What can hang from each mark:
kosaza: sekud
pitez: dudo sekud
faven: sekud
sekud: bizon dumi faven kosaza pitez
mirol: dudo sekud
dumi: dudo sekud
maki: bizon
dudo: dumi mirol pitez
bizon: maki sekud

Every row comes from one small tree of marks. The marks that hang from a mark follow it in brackets, in alphabetical order. Every link used is in the known rows. Which tree was each row made from?
Known rows:
kosaza[sekud[bizon dumi faven pitez]]: [-0.50  2.64 -0.16 -2.82  2.44  3.28 -2.81  1.53 -3.91  1.45 -0.79 -0.17
 -2.90  0.48  2.81 -3.38  0.21 -1.06  2.16  3.39 -0.07  1.87  4.84  1.83]
dudo[dumi pitez]: [-3.96  0.36  1.69  1.60 -0.30 -4.52 -0.62 -3.91  2.30 -2.71 -0.90  0.96
 -0.11 -0.89 -0.90  4.33 -1.15  0.21 -1.71  0.54  1.60  3.53 -0.20 -1.36]
faven[sekud[kosaza]]: [ 3.13 -2.44 -1.01  1.67 -2.20 -1.31  3.10 -1.67  5.64 -0.16 -2.06 -2.87
  2.06 -0.06 -2.96  0.49 -0.97 -0.26  0.21 -1.04  1.69 -0.92 -1.70  1.02]
faven[sekud]: [ 2.52 -3.36  0.16  1.80 -0.21 -1.62  4.06 -2.87  3.12  0.24 -3.05 -0.09
 -0.11  2.70 -1.14  3.81 -0.06 -1.80  2.25 -0.33  2.31 -1.04 -2.95  0.11]
maki[bizon[sekud[pitez]]]: [-4.06 -0.95  1.65  0.55 -1.92  0.93  3.18 -1.52 -1.74  1.39  1.45  4.43
 -1.98  0.71  2.09  0.47  2.15 -1.77  0.92  2.78 -1.37 -1.76  2.58  0.67]
mirol[dudo[dumi]]: [-0.26  1.26 -0.42  1.98  1.41 -5.70  1.64 -4.57 -2.60  1.05 -3.48 -1.16
  0.94  0.02 -2.10  2.43 -2.20 -1.91  0.67 -4.29  1.24  1.89 -1.91 -1.73]
maki[bizon[sekud[pitez[dudo]]]]: [-3.22 -1.79  0.98 -0.91 -0.63  0.96  3.17  0.13 -0.70  1.24  3.28  3.96
 -1.58  1.45  2.32  0.32  4.35 -0.35 -0.25  0.76 -2.58 -2.79 -2.50  0.00]
sekud[dumi faven kosaza pitez[dudo]]: [ 2.65  3.92 -1.90 -2.66 -0.70  1.59 -4.31  6.15  1.22  1.79  2.65 -4.42
  0.69 -0.57  0.50 -5.08  3.00  2.66 -1.31 -0.90 -1.76  0.59 -0.12  0.92]
maki[bizon[sekud[dumi[dudo] faven]]]: [-0.57 -0.22  1.64 -0.46 -4.53  1.50 -0.14  3.07  2.06  3.47 -5.53  4.38
 -1.21  1.87  5.39 -0.20  3.82 -4.06 -1.80 -1.03 -4.33 -1.22  1.31 -3.06]
bizon[maki sekud[dumi faven kosaza pitez[dudo]]]: [ 3.87  0.10 -0.35 -2.87 -1.31  3.03 -4.50  6.18 -0.46  3.46  5.50 -1.52
  2.08 -1.24 -0.19 -3.81  0.34  1.41  0.63 -1.59 -2.14 -2.30 -2.35  1.05]
pitez[sekud[bizon dumi kosaza]]: [ 2.28 -1.04  0.04  1.35 -1.19  1.33 -1.25  1.99  1.76 -0.08  1.48 -4.29
  1.06 -1.89 -3.53 -2.71  0.18  2.24 -0.39 -0.21 -1.16 -0.32  2.91  0.70]
kosaza[sekud]: [-1.26 -1.50  1.93  1.34  2.08 -0.50  4.55 -5.55  2.49  0.62 -1.72 -0.50
 -0.45  0.49  1.45  1.30 -1.79 -2.78  2.00  0.29  3.02  2.40 -3.48  0.08]
bizon[sekud]: [-1.12 -2.06  2.70  2.52 -1.18 -0.21  3.76 -4.11  1.28  1.93  1.41  0.11
  1.49  2.76  0.04  2.43 -1.25 -3.35  1.46  0.39  0.13  0.14 -1.89 -0.34]
bizon[sekud[faven pitez]]: [-1.45  1.30  1.22 -0.05 -1.05  2.05 -0.84 -0.68 -2.93  2.43  1.70  0.94
 -0.22  3.16  1.22 -0.29  0.57 -2.63  1.62  2.78 -1.41 -0.30  2.95  2.22]
mirol[dudo sekud[bizon dumi faven kosaza pitez]]: [ 1.40  5.66 -3.34 -2.55  2.46  1.14 -4.24  2.56 -5.92  2.81 -0.79 -4.44
 -0.28  0.23 -1.06 -6.13 -3.09  1.15  1.21  0.20 -0.52  1.41  4.97 -0.83]
bizon[maki sekud[faven kosaza pitez[dudo[mirol]]]]: [ 0.92  2.56 -1.21 -1.38 -1.18  2.40 -0.91  1.76 -4.49  0.88  7.58  2.11
  2.25 -0.82 -0.81 -1.68 -1.02  1.75 -0.92 -0.31 -1.22 -3.49 -1.53  1.12]
dumi[sekud]: [-0.13 -3.66  0.81  0.93 -0.06 -1.32  4.25 -2.64  3.97 -0.19 -4.50 -0.88
  0.27  0.60  0.83  2.80  1.06 -1.83  1.85  0.85  2.25  0.43 -4.08  0.34]
dumi[dudo[mirol] sekud[bizon[maki] faven pitez]]: [ 0.13 -0.41 -2.33 -0.79  2.20  2.62 -0.40  1.86 -5.22 -3.32 -1.88  6.97
 -1.37 -0.38  3.99  0.43  1.63 -0.65  0.00  3.25  0.52 -3.70  2.65  2.48]
faven[sekud[bizon dumi]]: [ 3.36 -2.72 -0.37  0.19  0.07 -0.22  1.40  1.01  1.30  0.52 -2.30 -0.40
 -0.96  2.47 -1.14  1.48  0.38 -0.62  2.44  0.39  1.06 -1.23  0.49 -0.59]
mirol[dudo]: [ 0.52  0.53  0.43  2.00  3.56 -2.93  4.25 -4.50 -1.94  1.41 -0.13 -0.91
  0.26  1.05 -1.23  2.26 -1.39 -1.33  1.90 -3.49  3.14  1.48 -2.37 -1.56]
mirol[sekud]: [-1.03 -0.99  1.45  2.38  1.72 -1.17  3.70 -3.71  1.21  0.66 -1.75 -2.14
 -0.60  3.25  0.38  1.92 -3.09 -2.61  2.30  0.87  2.57  1.77 -3.72 -1.60]
pitez[sekud[bizon[maki] dumi[dudo] faven]]: [ 4.62 -3.31  0.68  0.68  1.72  2.94 -3.66  4.86 -1.43 -0.67 -0.55  2.23
 -1.42  0.66  1.77  0.48  2.08 -0.77  0.89 -2.04 -1.27 -2.43  1.61  0.77]
bizon[maki sekud[dumi faven pitez[dudo[mirol]]]]: [ 1.54  2.50 -0.40 -2.97 -0.39  2.38 -2.63  2.88 -6.56  3.04  5.15  3.51
  0.13  1.40  0.84 -0.18  0.44  0.45  1.54 -0.07 -1.05 -3.43 -2.59 -1.66]
maki[bizon]: [-2.33 -0.89  2.27  1.84 -0.64 -1.41  5.75 -0.64  0.85 -0.55 -0.69  2.75
 -2.96  0.19  1.36  2.40  2.16 -0.87  0.12 -0.34  1.47  0.25  0.28 -0.77]

Which tree is each row?
[-0.01 -1.55 -1.48  0.05  0.43 -5.24  2.14 -4.82 -0.03  1.14 -8.87 -1.14
  1.20 -0.58 -1.59  2.95 -1.02 -2.00  1.24 -3.11  1.28  0.94 -4.62 -1.53] => mirol[dudo[dumi[sekud]]]
[ 0.98 -2.91  0.21  1.33  1.28  2.48 -3.71  2.36  2.24 -5.19  3.52  2.76
  0.14 -2.77 -0.28  0.53  0.72  3.11 -3.13 -0.84 -0.50 -1.06  3.37  1.92] => dumi[dudo[pitez[sekud[bizon[maki] faven kosaza]]]]
[ 0.59  0.09 -3.00 -3.33  0.77  2.42 -1.22  4.75  0.80 -1.75  0.63 -2.24
  0.34 -0.24  1.02 -4.19  4.06  2.89 -1.49  1.60 -2.12 -1.47  0.13  4.02] => dumi[sekud[bizon faven kosaza pitez[dudo]]]
[ 1.52 -2.74 -0.68  0.77  1.32  1.02  1.40  0.88  2.41 -2.32  5.22 -3.69
  1.17 -0.35 -3.20 -1.46  2.19  3.49 -1.68 -2.05 -1.81 -1.74 -2.37  1.72] => pitez[dudo sekud[bizon kosaza]]
[-2.26 -0.83  0.29  1.59 -3.00 -3.16 -3.28 -3.67  4.82 -2.98 -0.32 -2.24
  1.84 -4.07 -4.52  1.82 -1.21  3.09 -3.16 -0.54 -0.60  1.96  0.55 -0.06] => dudo[dumi pitez[sekud[kosaza]]]
[-0.14  1.97  1.32 -0.97 -6.93  1.50 -0.06  4.17  2.17  3.99 -2.22 -0.18
  0.18 -1.09  0.61 -2.60  1.19 -0.74 -1.56 -0.81 -3.24 -0.56  3.19 -1.99] => maki[bizon[sekud[dumi faven kosaza]]]
[ 0.93 -3.81 -1.16  1.82 -1.83 -0.10  2.44 -1.07  8.82 -1.12 -6.40 -2.10
  3.46 -2.14  2.13 -1.03  1.58 -1.83 -2.50 -0.25 -0.10  0.01 -3.54  0.91] => dumi[dudo sekud[kosaza]]
[-2.02  0.30 -1.52 -0.59  2.08 -2.37 -1.15 -1.81 -0.84  0.04 -1.43 -1.88
 -0.38  2.57  0.41 -0.20 -0.83 -0.82  0.74  0.41 -1.06  0.61 -5.40 -0.28] => mirol[sekud[pitez[dudo[dumi]]]]
[-1.79  2.20  1.23 -2.31 -4.14  2.24 -1.57  3.54 -2.92  4.02 -1.40  3.57
 -2.86  1.23  2.88 -1.52  3.24 -1.53  0.95  2.20 -3.27 -1.19  4.62 -0.64] => maki[bizon[sekud[dumi faven pitez]]]
[ 1.20 -1.30 -0.25  2.04  2.63  1.35  0.28  2.43 -2.66 -2.73  7.56  0.28
  0.19 -3.40 -1.76 -2.42 -2.04  2.11  1.10  1.67  2.71 -0.85  4.53  4.83] => sekud[bizon[maki] kosaza pitez]
[-3.46 -1.56 -0.81 -0.17 -2.26 -2.98 -0.86 -1.47  4.85 -4.59 -3.40 -0.73
  1.53 -4.20 -2.07  0.89 -0.88  2.53 -3.36  2.17  0.05  2.14  1.62  0.69] => dudo[dumi[sekud[bizon kosaza]] pitez]
[ 2.91 -1.02  0.29  1.33 -2.65  0.36 -1.45  0.55  4.40  1.55 -0.35 -5.45
  1.86 -2.42 -3.43 -1.57  0.10  1.50 -0.08 -1.46 -0.40  0.29 -0.53 -0.31] => pitez[sekud[dumi kosaza]]
[ 0.63  1.23 -2.40 -1.85  2.09  1.64 -2.40  3.81  0.45  0.29  3.21 -4.88
  0.57  0.19 -0.18 -5.79 -0.90  2.46 -0.23  1.61 -1.30  0.15 -1.18 -0.20] => mirol[sekud[bizon dumi kosaza pitez[dudo]]]
[ 0.37  0.45 -0.96 -1.91  3.04  0.48 -1.48  1.08  0.21  2.24  0.40 -3.23
 -0.95  2.90  1.66 -1.86  0.31 -0.03  2.27  1.02  0.07  0.68 -5.74 -1.99] => mirol[sekud[dumi pitez[dudo]]]
[ 0.05  2.28 -0.13  2.18 -0.84 -0.77  1.05 -1.43  0.76  0.48 -2.72  1.94
  0.95  0.39  2.83  0.70  0.64 -2.26 -2.12 -0.12  0.44  0.19 -0.91 -3.62] => sekud[dumi[dudo[mirol]]]
[-0.26 -2.91 -1.59 -0.82  2.06 -4.32 -0.78 -2.13  0.25 -3.49 -2.10  1.01
  1.82 -6.29 -3.87  2.31 -3.77  3.44 -0.69 -2.57  2.60  0.69 -1.09 -0.50] => mirol[dudo[dumi[sekud[bizon[maki] kosaza]] pitez]]
[-1.89  0.75  0.81 -1.93  2.22  1.92 -3.26 -0.23  2.87 -1.51 -3.45  2.92
 -1.78  0.18  5.65 -0.20  0.88 -0.97 -2.16  1.58 -0.26  3.31  2.00 -1.81] => kosaza[sekud[bizon dumi[dudo[pitez]] faven]]
[-2.30  3.11  0.29 -0.79  3.92 -2.32  0.13 -4.84 -2.01  0.28 -2.09 -0.15
 -1.65  2.74  0.21  3.53 -3.43 -0.02  1.24 -1.31  2.96  3.46 -1.96 -4.26] => mirol[dudo[pitez] sekud[faven]]
[ 2.63  3.31  0.29 -0.01 -3.01  0.43 -1.83  3.99  2.51  2.21 -1.01 -4.69
  1.08 -0.85 -0.56 -2.83 -0.25  0.18 -0.93 -1.36 -0.07  2.13  2.08 -0.23] => sekud[dumi faven kosaza]
[-4.48  4.05 -0.25 -0.60 -1.29 -1.65 -3.35 -3.00 -5.05 -4.33  0.06  4.12
 -1.96  0.01 -2.61  4.05 -0.03  2.83 -3.07  1.90 -1.73  0.50  5.76 -1.15] => dudo[dumi mirol pitez[sekud[bizon faven]]]
[ 2.29 -1.35  1.89  1.40 -2.26  1.44  0.57  1.29  0.38  2.00  3.22 -0.32
  2.49 -0.62 -1.47 -0.10 -3.12 -1.39  0.98 -1.80  0.07 -1.14 -0.11  1.54] => bizon[maki sekud[faven kosaza]]
[-5.32  3.76  0.69  1.11 -1.23 -4.71  0.41 -5.87 -1.20 -3.21 -0.20  3.58
  0.16 -1.08 -1.33  4.90 -2.28  1.02 -2.89  1.31  1.77  2.80  0.86 -3.17] => dudo[dumi mirol pitez]
[ 1.77 -1.03  1.79  1.38  3.01  0.96  1.62  2.96 -4.48 -1.71  4.01  2.29
 -2.27  1.45  0.25  1.82 -1.05 -0.47  2.21 -0.66  2.69 -0.57  2.49  2.28] => sekud[bizon[maki] faven]
[ 3.38 -2.05  0.48  1.27  0.50  2.43 -0.85  3.11 -1.91 -2.19  4.59 -0.86
 -0.24 -1.59 -3.49 -0.56 -0.88  2.08  0.86 -1.71  0.35 -1.92  3.36  3.56] => pitez[sekud[bizon[maki] faven kosaza]]
[-2.77  4.55 -1.93 -3.63  4.02  2.64  0.86 -1.53 -6.89 -1.45  3.34  3.16
 -2.39  1.83  2.80 -1.68  1.04  1.03 -0.40  2.58 -0.32 -0.51  0.61  0.92] => kosaza[sekud[bizon faven pitez[dudo[mirol]]]]
